What can hang from each mark:
J721: J96
J406: J84
J400: J96
J295: J76
J76: J84 J96
J96: J76 J400 J406 J721
J84: J76 J406

Known rows, with every way that one mark hangs from another:
J406(J84(J76(J96(J400 J721)))): -0.237; 1.382; 2.435; -1.889; 1.262; -0.688; -0.820; -0.703; 0.004; -1.053; -0.818; 0.522; 2.859; 1.931; -0.401; -2.482; 4.158; -7.483; -2.635
J96(J76 J721): 2.012; -0.830; 0.579; 0.196; -2.388; -2.791; -2.119; 1.485; -1.207; -0.870; -1.439; 0.243; -2.332; -0.283; -0.426; -2.008; 3.970; -1.322; -0.911
J84(J76(J96(J400 J721)) J406): -1.047; 2.537; 0.699; -4.145; 2.198; -1.278; -2.500; -1.163; 0.932; 0.330; -1.119; 0.292; 3.629; 1.286; -0.409; -3.460; 2.776; -6.345; -1.947
J721(J96(J76 J400)): 1.676; 1.160; 1.636; -0.982; -2.531; -1.544; -1.432; -0.142; -0.989; -0.145; 1.128; 3.930; -1.452; -0.183; -0.460; -2.847; 2.570; -0.543; -0.465
J721(J96(J406)): 1.119; 0.140; -0.376; -0.730; -0.109; -0.527; -0.287; -0.205; 0.339; -0.053; -2.041; 1.928; -1.115; 0.394; -0.470; -2.638; 2.427; -1.040; 0.611
J295(J76(J84(J406) J96)): 0.886; 2.898; -0.388; -3.106; 1.758; 0.415; -1.923; 0.050; 1.453; 0.647; -2.631; -0.445; 0.974; 2.298; 2.142; -3.372; 0.551; -6.754; 0.098
J96(J76(J84) J400 J406 J721): 3.007; 0.446; 0.228; -1.339; -1.346; -1.267; -2.529; -0.579; -0.155; -1.536; -4.423; 3.422; -4.105; 0.933; 0.196; -4.620; 6.601; -2.935; 1.224
J295(J76(J96(J400 J406))): 3.427; 3.094; 1.304; -4.225; 0.223; -0.812; -2.157; -2.573; 0.228; 0.881; -0.652; 2.092; -0.395; 1.449; 0.285; -1.879; 3.335; -4.350; 3.193
J295(J76): 1.668; 0.902; 0.276; -1.989; -1.892; -0.716; -0.545; -0.744; 0.621; 0.475; 0.786; 0.873; -0.440; 0.799; 0.068; 0.306; -0.054; -1.616; 0.367
J96(J76): 1.526; 0.595; 0.534; 0.151; -1.235; -1.252; -1.072; 0.634; -0.909; -0.433; -0.091; 0.821; -1.684; -0.322; 0.036; -1.280; 1.512; -0.078; 0.615
J295(J76(J84 J96(J400 J406))): 3.060; 3.300; 0.327; -4.188; 0.334; -0.075; -1.869; -2.142; 0.375; 0.415; -2.838; 2.343; -1.249; 2.132; 1.364; -2.951; 3.814; -5.846; 2.927
J76(J96(J400 J406)): 1.610; 2.104; 0.947; -2.423; 1.919; -0.065; -1.569; -1.469; -0.265; 0.347; -1.551; 1.383; -0.132; 0.410; 0.600; -2.179; 3.364; -2.633; 2.736
J721(J96(J76 J400 J406)): 2.854; 1.658; 1.113; -1.450; -1.602; -1.608; -1.542; -1.109; -0.265; -0.557; -0.875; 4.705; -2.592; 0.237; -0.399; -4.038; 4.560; -0.872; 1.539
J76(J84 J96(J400 J406)): 1.357; 2.432; 0.057; -2.485; 2.169; 0.828; -1.178; -1.286; -0.045; 0.019; -3.525; 1.441; -0.850; 1.108; 1.531; -3.237; 3.668; -4.220; 2.581
J96(J406): 1.022; 0.546; -0.444; -0.593; 0.805; 0.269; -0.167; -1.046; 0.810; -0.240; -2.086; 0.947; -1.111; 0.337; 0.049; -1.158; 1.729; -0.330; 2.071
J96(J400): 0.087; 0.865; 1.028; -1.114; 0.099; 0.278; -0.220; -1.545; 0.021; -0.217; 1.370; 1.914; 0.209; 0.158; -0.060; -0.234; 0.470; 0.390; 0.254
J400(J96): -0.870; 1.509; 1.555; -0.107; -0.844; 0.451; -0.715; -1.242; -0.042; 0.490; -0.448; -0.910; 0.569; -2.030; -0.508; -0.326; 0.507; 0.895; 1.191
J400(J96(J721)): -0.400; -0.165; 1.533; -0.436; -1.934; -0.673; -1.687; -0.249; -0.383; 0.235; -1.719; -1.441; -0.240; -2.195; -1.074; -1.012; 2.850; -0.143; -0.404
J406(J84): -0.076; -0.400; 1.368; 1.791; 1.528; 1.393; 1.237; -0.214; 0.868; -1.551; -0.189; 0.534; 0.498; 1.660; 0.424; -0.940; 0.870; -2.429; -1.754
J96(J76 J400 J406(J84) J721): 3.167; 0.156; 2.553; 0.335; -0.205; -0.828; -1.769; -1.305; 0.513; -2.941; -2.332; 3.593; -2.827; 1.779; -0.147; -4.295; 7.274; -3.743; -0.199
J406(J84(J76(J96(J721)))): -0.438; 0.554; 1.272; -0.841; 1.364; -0.968; -0.379; 0.903; -0.079; -1.014; -2.187; -1.627; 2.768; 1.742; -0.213; -2.203; 3.556; -7.868; -3.208
J406(J84(J76)): -1.201; 1.124; 0.510; 0.302; 1.472; 0.883; 1.473; -0.912; 1.530; -1.187; -0.034; 0.976; 2.740; 2.170; -0.151; -0.652; 0.305; -4.331; -1.859

Rows:
0.631; 2.964; -0.562; -2.721; 1.676; -1.000; -0.966; -0.940; 0.023; 0.902; -2.794; -0.609; 1.986; 0.739; 0.035; -1.997; 1.976; -4.847; 2.167 | J84(J76(J96(J406)))
0.561; 2.376; -0.003; -1.096; 1.025; 0.674; -1.630; -1.049; 1.470; -0.868; -1.273; 3.333; -0.942; 1.490; 1.505; -4.415; 1.857; -2.348; 0.094 | J96(J76(J84(J406)) J400)
2.064; 0.333; 2.599; -0.836; 2.259; -0.151; -1.467; -0.798; 0.549; -1.920; -2.855; 1.079; -0.153; 1.849; 0.347; -3.756; 6.560; -5.911; -0.512 | J76(J96(J400 J406(J84) J721))
2.497; 1.716; 0.183; -1.363; -1.504; -0.602; -1.183; -0.712; -0.251; -0.725; -3.081; 4.995; -3.213; 1.073; 0.620; -5.089; 4.771; -2.573; 1.089 | J721(J96(J76(J84) J400 J406))
2.820; 2.593; -0.626; -3.047; 0.479; -0.272; -1.385; -0.582; 0.281; 0.590; -4.207; 0.091; -1.344; 2.100; 1.702; -2.726; 2.946; -6.003; 2.530 | J295(J76(J84 J96(J406)))
-0.082; 2.080; 1.307; -1.361; 0.886; 0.761; 0.889; -2.655; 1.842; -1.049; -0.834; 4.946; 1.598; 2.509; -0.640; -3.618; 3.055; -5.154; -1.243 | J721(J96(J400 J406(J84(J76))))
0.512; 2.082; 0.893; 0.107; -1.725; 0.126; -1.549; -0.384; -0.628; -0.062; -2.627; -0.038; -1.663; -1.345; 0.620; -2.736; 2.368; -0.485; 1.559 | J400(J96(J76(J84)))
1.034; 0.803; 0.298; -1.303; 0.102; -0.557; -2.732; 0.035; 1.109; -1.452; -2.680; 2.702; -1.531; 1.454; 0.863; -5.024; 4.382; -3.493; -1.656 | J96(J76(J84(J406)) J400 J721)
3.204; -0.270; 0.278; -0.372; -1.553; -2.450; -2.208; 0.396; -0.170; -1.294; -3.583; 0.976; -3.223; 0.093; -0.759; -3.345; 5.782; -1.735; 1.114 | J96(J76 J406 J721)
1.152; 0.454; 1.958; 0.245; -3.312; -2.111; -2.929; 0.356; -1.162; -0.295; -2.063; -0.858; -1.686; -2.196; -0.968; -2.248; 4.416; -0.003; 0.321 | J400(J96(J76 J721))
0.655; 0.081; 2.407; 0.884; 0.393; 0.847; -0.998; -1.477; 1.226; -1.771; -3.925; -0.126; -1.017; -0.309; -0.547; -2.996; 5.467; -2.726; 0.052 | J400(J96(J406(J84) J721))
0.282; 1.505; -0.554; -0.315; 0.380; -0.351; -1.300; 1.434; 0.959; -0.439; -2.927; 2.211; -1.045; 1.269; 1.233; -5.500; 1.843; -3.387; -1.744 | J721(J96(J76(J84(J406))))
-1.275; 4.075; 0.555; -3.897; 3.167; -0.207; -1.609; -1.927; 1.393; 0.937; 0.261; 1.024; 4.605; 1.317; 0.107; -2.768; 0.459; -5.300; -0.060 | J84(J76(J96(J400)) J406)
0.507; 1.893; -0.927; -2.180; 0.448; 0.921; -0.853; -0.927; 2.672; -0.045; -1.797; 1.230; 0.250; 2.374; 1.316; -2.557; -0.406; -4.394; -0.528 | J295(J76(J84(J406)))
0.204; 1.484; 2.219; 1.109; 1.526; 2.201; 0.172; -2.367; 1.674; -1.488; -2.635; 0.392; -0.123; -0.221; -0.016; -2.432; 3.061; -1.695; 1.740 | J400(J96(J406(J84)))
1.133; 0.892; 1.521; 0.207; 2.245; 1.916; 0.749; -2.746; 1.702; -2.034; -0.757; 3.701; -0.558; 1.910; 0.364; -2.444; 3.201; -2.369; 1.049 | J96(J400 J406(J84))
0.911; 0.612; 0.924; 0.064; -2.863; -0.978; -2.706; 0.737; -0.954; -0.556; -4.097; -0.481; -2.399; -1.415; 0.219; -3.304; 4.643; -1.560; -0.029 | J400(J96(J76(J84) J721))
1.303; 0.979; 0.722; -0.859; -2.272; -0.719; -1.073; 0.310; -0.864; -0.370; -0.890; 4.153; -2.186; 0.637; 0.681; -3.812; 3.042; -1.986; -0.869 | J721(J96(J76(J84) J400))
0.809; 0.281; 1.158; -0.795; -1.045; -0.453; -1.989; -1.322; 0.374; -0.295; -3.824; -0.583; -1.329; -1.889; -1.089; -2.297; 4.565; -0.438; 1.646 | J400(J96(J406 J721))
-1.497; 3.443; -0.467; -2.915; 3.309; -0.483; -1.134; -0.435; 1.405; 1.077; -1.051; -1.273; 4.333; 1.136; 0.368; -2.655; -0.173; -5.527; -0.724 | J84(J76(J96) J406)
-0.538; 3.134; 0.880; -3.408; 0.970; -0.620; -1.058; -1.634; -0.810; 1.165; 0.730; 0.696; 3.331; 0.549; -0.208; -0.937; 0.865; -4.195; 0.189 | J84(J76(J96(J400)))
2.942; 1.861; 1.020; -1.354; -0.501; -0.684; -1.879; -1.969; 0.044; -0.673; -0.783; 3.704; -2.513; 0.120; 0.173; -2.803; 3.869; -0.274; 2.856 | J96(J76 J400 J406)
1.056; 0.758; 2.005; -0.134; 1.067; 1.062; 0.639; -1.639; 1.265; -1.811; -1.001; 4.617; -0.535; 2.054; -0.105; -3.735; 3.884; -3.015; -0.869 | J721(J96(J400 J406(J84)))
2.031; 2.584; 0.766; -3.726; -0.601; -0.153; -1.553; -1.138; -0.504; 0.881; -0.760; 1.523; -0.116; 1.675; 1.725; -1.773; 1.785; -5.391; 0.915 | J295(J76(J84 J96(J400)))
2.442; 1.266; -0.809; -0.037; -0.170; -0.190; -0.818; -0.053; 0.121; -1.005; -4.351; 1.968; -3.400; 1.028; 1.123; -3.791; 3.406; -2.202; 2.422 | J96(J76(J84) J406)
0.924; 3.700; 0.623; -4.216; 1.818; 0.486; -2.221; -1.510; 1.769; 0.770; -1.169; 1.742; 1.182; 2.549; 1.842; -3.439; 1.117; -6.592; 0.290 | J295(J76(J84(J406) J96(J400)))
1.034; 1.378; -0.394; -3.002; 0.789; -2.196; -1.838; 0.137; -0.347; 0.392; -4.149; -1.160; 1.434; 0.644; -0.767; -2.784; 4.498; -5.975; 0.513 | J84(J76(J96(J406 J721)))
2.482; 0.786; 1.476; 1.293; -0.229; -0.434; -0.246; 0.470; 0.585; -1.992; -2.474; 3.050; -2.220; 1.655; 0.307; -4.645; 4.629; -3.423; -0.425 | J721(J96(J76 J406(J84)))
0.546; 0.997; 1.140; -1.343; 0.812; 0.025; -0.110; -2.574; 1.701; -2.028; -2.222; 3.348; 0.864; 2.520; -0.865; -3.051; 5.076; -5.512; -1.135 | J96(J400 J406(J84(J76)) J721)
1.715; 2.441; 0.498; -0.244; -1.043; 0.342; -1.770; -1.178; -0.105; -0.407; -4.858; 0.972; -2.999; -1.202; 0.804; -3.853; 3.931; -0.926; 3.718 | J400(J96(J76(J84) J406))
1.926; 2.351; 1.237; -0.250; -1.195; -0.596; -2.044; -1.530; -0.146; -0.251; -2.734; 0.779; -2.294; -1.986; -0.154; -2.896; 3.567; 0.469; 3.836 | J400(J96(J76 J406))
